Known rows, with every step that occurs
difet/depepag: -0.02  0.12  -2.53  -2.12  1.25  3.28  -0.15  -1.06  -0.62  -0.39  -1.69  -0.34  -3.23  -0.10  0.50  -1.25  -0.20  -0.30  1.55  -2.42  -0.76  -0.45  0.85  1.78
guriga/mazufig/difet/depepag/kala: -0.38  0.05  -2.57  -1.89  0.17  2.36  1.69  -0.06  -1.41  -1.58  -1.13  -0.22  -4.88  0.64  -2.95  -0.97  -0.97  0.44  4.31  -3.55  -0.07  -0.96  1.76  -0.28
depepag/kala/kobaz: -0.32  -0.31  -1.93  -1.51  1.78  3.37  -0.74  -0.70  0.10  0.07  -0.98  0.91  -4.18  -0.04  -0.11  0.92  0.13  -0.20  2.09  -2.28  0.80  -1.17  0.11  1.30
mazufig/difet: -0.25  -0.12  -0.19  -2.81  0.70  1.37  1.30  -0.54  0.39  -0.66  -1.45  0.44  -4.56  -0.25  -0.42  0.29  0.52  -0.17  1.42  -2.43  -0.62  -0.32  -0.66  0.41
depepag/kala/kobaz/bered: -0.08  -0.20  -2.04  -2.04  2.28  3.24  0.42  -0.48  -0.32  0.05  -0.51  0.36  -3.87  -0.03  0.24  2.95  -0.47  0.06  2.09  -3.15  0.54  -0.99  0.64  1.13
dutufa/mazufig/guriga/depepag/difet/kobaz: -0.57  0.13  -2.37  -5.70  4.59  4.66  -0.30  0.15  -0.32  1.50  -1.13  2.54  -2.28  0.17  -0.56  -1.37  -0.47  -0.67  0.49  -3.90  -0.42  -1.57  1.92  -0.73
dutufa/mazufig: -0.39  0.76  -1.82  -2.16  0.00  2.87  0.12  -1.27  -0.40  0.34  -1.18  1.93  -3.51  -0.29  1.24  0.13  0.30  -0.68  0.95  -4.06  -1.74  -0.10  -0.51  1.32
mazufig/difet/kobaz/bered: 0.31  -0.36  0.28  -4.81  1.61  2.52  2.05  -0.32  -0.02  -0.20  -0.70  0.91  -5.02  0.10  0.10  1.96  -0.56  0.27  0.96  -2.23  -0.63  0.02  0.47  0.15
dutufa/mazufig/difet: -0.70  0.47  -0.38  -3.19  -0.06  1.62  1.70  -0.60  -0.23  0.08  -1.08  1.46  -4.60  -0.27  0.34  0.37  0.44  -0.35  1.47  -4.01  -1.01  -0.36  -0.60  0.04
kala/depepag/difet/kobaz: 0.13  -0.08  -1.80  -5.22  3.71  4.19  0.01  -0.50  0.29  -0.79  -1.19  3.09  -4.98  0.07  0.72  -0.25  -0.46  -0.77  0.89  -2.03  -0.20  -0.90  2.26  1.17
kala/kobaz: -0.19  -0.09  -1.18  -2.41  1.39  2.69  -0.93  -1.13  0.22  0.02  -1.14  1.03  -4.17  -0.44  0.77  0.46  0.41  -0.62  0.25  -2.01  0.55  -0.50  -0.48  1.61
dutufa/mazufig/difet/depepag/kala/kobaz/bered: -0.61  0.29  -1.79  -3.74  1.68  3.16  2.84  0.05  -1.67  0.39  -0.42  -0.66  -4.93  0.24  0.28  2.38  -1.35  0.17  2.96  -4.42  1.23  -1.66  2.24  -0.42
kobaz/kala/depepag/difet: 0.02  -0.45  -2.89  -3.12  3.08  3.78  0.88  -0.63  0.61  -1.01  -1.13  2.32  -4.45  0.28  0.54  1.79  1.12  -0.38  1.25  -3.28  -0.24  -1.36  2.36  0.79
dutufa/mazufig/difet/kobaz/bered: -0.08  0.22  0.14  -5.04  1.02  2.81  2.41  -0.45  -0.64  0.48  -0.31  1.81  -5.13  0.01  0.91  2.16  -0.76  0.10  0.89  -3.86  -1.04  0.02  0.62  -0.19
dutufa/mazufig/difet/depepag/kala/kobaz: -0.93  0.27  -1.58  -3.44  1.16  3.18  1.65  -0.05  -1.24  0.28  -0.88  0.09  -5.43  0.18  0.17  0.32  -0.56  -0.11  2.90  -3.65  1.40  -2.00  2.01  -0.29
guriga/mazufig/difet/kobaz/bered/depepag: 0.02  -0.30  -0.84  -4.17  0.47  2.25  2.56  -0.68  -0.13  -0.38  -0.44  0.48  -5.22  0.50  -2.30  0.41  -0.80  1.56  1.46  -3.12  -0.61  0.40  1.70  -1.47
bered/kobaz/kala/depepag/difet: -0.08  -2.08  -2.25  -2.60  3.30  4.48  0.27  -1.07  0.39  -1.00  -0.30  3.30  -5.10  0.46  0.91  1.51  1.62  0.09  0.77  -2.55  0.39  -0.97  2.31  0.02
kobaz/difet/depepag: 0.33  0.61  -1.55  -3.44  0.54  4.39  0.01  -0.59  -0.36  -0.68  -1.57  0.07  -2.91  0.17  0.49  -0.84  -0.83  -0.16  1.91  -2.43  0.04  -1.15  2.30  1.15
mazufig/guriga/depepag: -0.55  -0.40  -3.46  -2.03  3.32  2.40  -0.83  -0.71  0.44  0.64  -1.81  0.52  -1.23  -0.28  -1.43  -1.61  0.32  -0.22  1.07  -3.30  -0.91  -1.30  -0.08  0.29
dusa/depepag/difet/kobaz: 0.00  -0.23  2.22  -4.95  4.17  3.55  -0.15  -0.22  0.89  0.12  -0.59  2.24  -4.19  -0.19  -0.08  -0.56  -0.75  -0.45  0.51  -2.30  -0.16  -0.82  2.27  0.48
dusa/depepag/kala/kobaz: -0.56  -0.41  0.58  -1.39  2.79  2.20  -0.51  -0.31  0.80  0.38  -0.48  1.09  -4.10  -0.33  -0.42  0.25  -0.63  -0.03  2.30  -3.21  0.87  -2.11  1.25  0.80
difet/kobaz/kala/depepag: 0.17  -0.85  -3.07  -3.00  2.04  4.26  -0.31  -1.00  0.37  -0.37  -0.92  3.28  -5.09  0.37  1.12  1.21  0.64  0.58  0.72  -2.26  -0.96  -1.19  2.12  1.13
dutufa/mazufig/guriga/depepag/kala/kobaz: -1.27  -0.09  -3.94  -2.19  3.36  3.39  -0.58  -0.17  -0.38  1.69  -1.02  1.35  -2.11  -0.03  -1.00  -0.39  -0.19  -0.20  2.11  -4.61  0.76  -2.67  0.90  -0.40
guriga/depepag/kala/kobaz: -0.55  -0.07  -3.20  -1.66  3.40  3.22  -0.66  -0.38  0.09  0.40  -0.78  1.61  -3.82  -0.02  -0.68  -0.15  -0.22  -0.09  3.24  -2.71  0.94  -2.03  1.33  0.88
mazufig/difet/depepag/kala/kobaz/bered: -0.22  -0.37  -1.50  -3.53  2.40  2.90  2.35  0.17  -1.04  -0.33  -0.71  -1.66  -4.94  0.26  -0.47  2.24  -1.09  0.40  3.07  -2.86  1.71  -1.60  1.95  -0.20

Rows
0.51  -0.92  -0.77  -4.70  3.15  5.34  -0.15  -0.36  0.34  -0.02  -0.53  2.30  -4.68  0.57  0.52  1.88  0.86  0.03  0.15  -2.04  -0.30  -0.63  2.09  0.59 -> depepag/difet/kobaz/kala
-0.34  -0.20  -2.71  -1.97  1.98  4.16  -0.61  -0.60  -0.94  0.08  -1.30  -0.32  -4.03  0.18  0.00  -0.27  -0.49  -0.13  2.54  -2.20  1.39  -1.64  1.61  1.35 -> difet/depepag/kala/kobaz
0.06  -0.15  -2.92  -1.07  1.81  3.59  1.06  -0.84  0.46  0.52  -0.99  -0.94  -2.85  0.39  -0.83  1.20  0.08  1.30  2.59  -3.43  -1.16  -0.65  1.26  0.36 -> kobaz/bered/depepag/kala
-0.47  -0.27  -2.92  -3.73  4.79  3.23  -0.18  -0.03  0.46  0.38  -1.72  0.67  -1.47  -0.19  -1.69  -1.18  0.29  -0.84  0.99  -3.23  -0.23  -1.54  1.09  -0.15 -> mazufig/guriga/depepag/difet
0.02  -0.02  -3.01  -2.36  2.61  4.14  0.49  -0.47  -1.16  -0.01  -0.71  -0.96  -3.74  0.08  0.41  1.70  -1.28  0.04  2.57  -2.94  1.11  -1.54  2.06  1.13 -> difet/depepag/kala/kobaz/bered
-0.17  0.23  -2.49  -3.67  3.10  2.88  0.64  -0.72  0.49  -1.00  -1.55  2.08  -4.15  -0.20  0.43  0.00  0.21  -1.05  1.41  -2.92  -0.19  -0.94  1.57  1.16 -> kala/depepag/difet
-0.29  -0.84  -2.56  -3.71  0.50  2.30  1.48  -0.40  -0.25  -1.48  -0.40  3.47  -6.69  0.71  -1.58  1.05  0.09  0.92  1.97  -3.17  -0.34  -0.93  2.64  -0.66 -> guriga/mazufig/difet/kobaz/kala/depepag
-0.37  0.14  0.41  -4.81  0.45  2.91  1.30  -0.43  -0.31  0.46  -0.87  2.31  -5.47  -0.09  0.48  0.17  -0.26  -0.10  0.86  -3.12  -0.93  -0.28  0.27  0.01 -> dutufa/mazufig/difet/kobaz
0.20  -0.33  -0.73  -4.85  3.30  4.97  -0.05  -0.76  0.78  0.47  -1.17  0.91  -4.23  0.32  -0.39  -1.03  0.24  0.31  0.29  -1.53  -0.08  -0.24  2.22  0.01 -> bered/depepag/difet/kobaz
0.11  0.30  -1.19  -4.19  0.82  4.34  -0.51  -0.65  -0.38  -0.33  -1.26  -0.10  -3.64  0.00  0.78  -0.24  -0.86  -0.33  1.26  -2.13  1.77  -1.46  2.64  0.95 -> kala/kobaz/difet/depepag
0.36  0.01  -2.11  -5.63  4.04  4.07  1.16  -0.48  0.07  -0.55  -0.69  2.50  -4.45  0.01  1.08  1.77  -0.92  -0.42  0.98  -2.57  -0.28  -0.60  2.72  0.99 -> kala/depepag/difet/kobaz/bered
0.52  -0.05  -1.18  -3.74  1.93  3.73  0.31  -0.83  -0.07  0.12  -0.82  1.47  -3.90  0.05  1.12  1.67  -0.61  0.24  0.48  -2.32  -1.37  0.32  0.39  1.47 -> difet/kobaz/bered
0.68  -0.09  -0.42  -5.49  3.39  4.42  0.91  -0.37  -0.18  -0.08  -0.64  1.49  -4.15  0.04  0.59  2.10  -0.78  -0.50  0.29  -2.30  -0.54  0.14  1.67  0.87 -> depepag/difet/kobaz/bered
-0.50  -0.42  -1.63  -3.16  1.96  2.89  1.15  -0.01  -0.82  -0.31  -1.37  -0.97  -5.16  0.16  -0.63  0.18  -0.62  0.20  3.01  -2.13  1.93  -1.84  1.69  -0.03 -> mazufig/difet/depepag/kala/kobaz
0.28  -1.02  -0.93  -2.84  0.75  5.14  -0.43  -0.86  -0.60  -0.90  -0.99  0.85  -3.41  0.38  0.74  -0.97  -0.16  0.35  1.55  -1.80  0.61  -0.69  2.23  0.39 -> bered/kobaz/difet/depepag
0.35  -0.13  -0.34  -5.20  3.12  4.49  -0.27  -0.41  0.23  -0.13  -1.00  2.12  -4.39  0.04  0.35  0.03  -0.16  -0.67  0.33  -1.59  -0.31  -0.11  1.10  0.96 -> depepag/difet/kobaz
0.47  -0.92  -1.32  -2.95  1.52  4.61  -0.81  -0.82  0.28  0.27  -0.63  2.14  -4.58  0.31  0.81  1.36  0.96  0.51  0.22  -1.93  -1.08  -0.51  1.00  1.16 -> difet/kobaz/kala
-0.46  -0.32  -2.23  -1.33  1.84  3.69  -0.62  -1.03  0.69  0.83  -1.11  -0.20  -4.22  0.08  -0.73  -0.34  0.53  0.77  1.99  -2.24  0.84  -1.30  1.02  0.36 -> bered/depepag/kala/kobaz
-0.15  -0.01  1.45  -2.87  2.20  3.51  -0.36  0.27  1.24  0.15  -0.31  1.31  -3.79  0.02  -0.45  0.83  -1.00  0.08  2.78  -3.29  1.44  -2.70  2.79  0.15 -> dusa/depepag/kala/kobaz/difet
0.35  -0.43  -2.37  -2.61  2.39  4.85  0.63  -0.72  0.40  0.98  -0.78  0.03  -3.62  0.42  -0.36  0.95  -0.46  1.58  2.14  -2.43  -1.14  -0.77  1.96  0.10 -> difet/kobaz/bered/depepag/kala
-0.22  -2.04  -3.01  -0.87  1.79  3.63  -0.27  -1.47  0.35  -0.84  -0.53  3.16  -4.85  0.45  1.32  1.25  1.72  0.69  0.96  -2.63  -0.55  -0.77  1.22  0.57 -> bered/kobaz/kala/depepag
0.06  0.10  -1.06  -2.99  1.11  4.57  -0.55  -0.18  0.45  -0.17  -0.94  1.08  -3.86  0.25  -0.17  1.43  -0.27  -0.10  2.44  -2.23  1.33  -1.83  1.86  0.69 -> depepag/kala/kobaz/difet
-0.06  0.03  -1.02  -4.36  3.32  3.41  1.17  -0.89  0.64  0.46  -0.66  -0.62  -3.82  -0.19  0.10  1.66  0.29  0.13  -0.05  -2.84  1.34  -0.56  1.93  -0.27 -> kala/kobaz/bered/depepag/difet
0.05  -0.47  -0.08  -4.53  1.69  2.79  2.42  -0.70  0.61  0.49  -0.96  -0.37  -4.75  0.15  -0.52  0.74  -0.28  1.47  0.81  -2.27  -0.67  -0.08  1.52  -0.92 -> mazufig/difet/kobaz/bered/depepag
0.34  -1.00  -1.16  -4.53  3.07  5.70  0.00  -0.64  1.08  0.70  -0.67  0.93  -4.54  0.73  -0.12  0.47  1.19  0.99  0.06  -1.86  -0.27  -0.69  3.13  -0.53 -> bered/depepag/difet/kobaz/kala
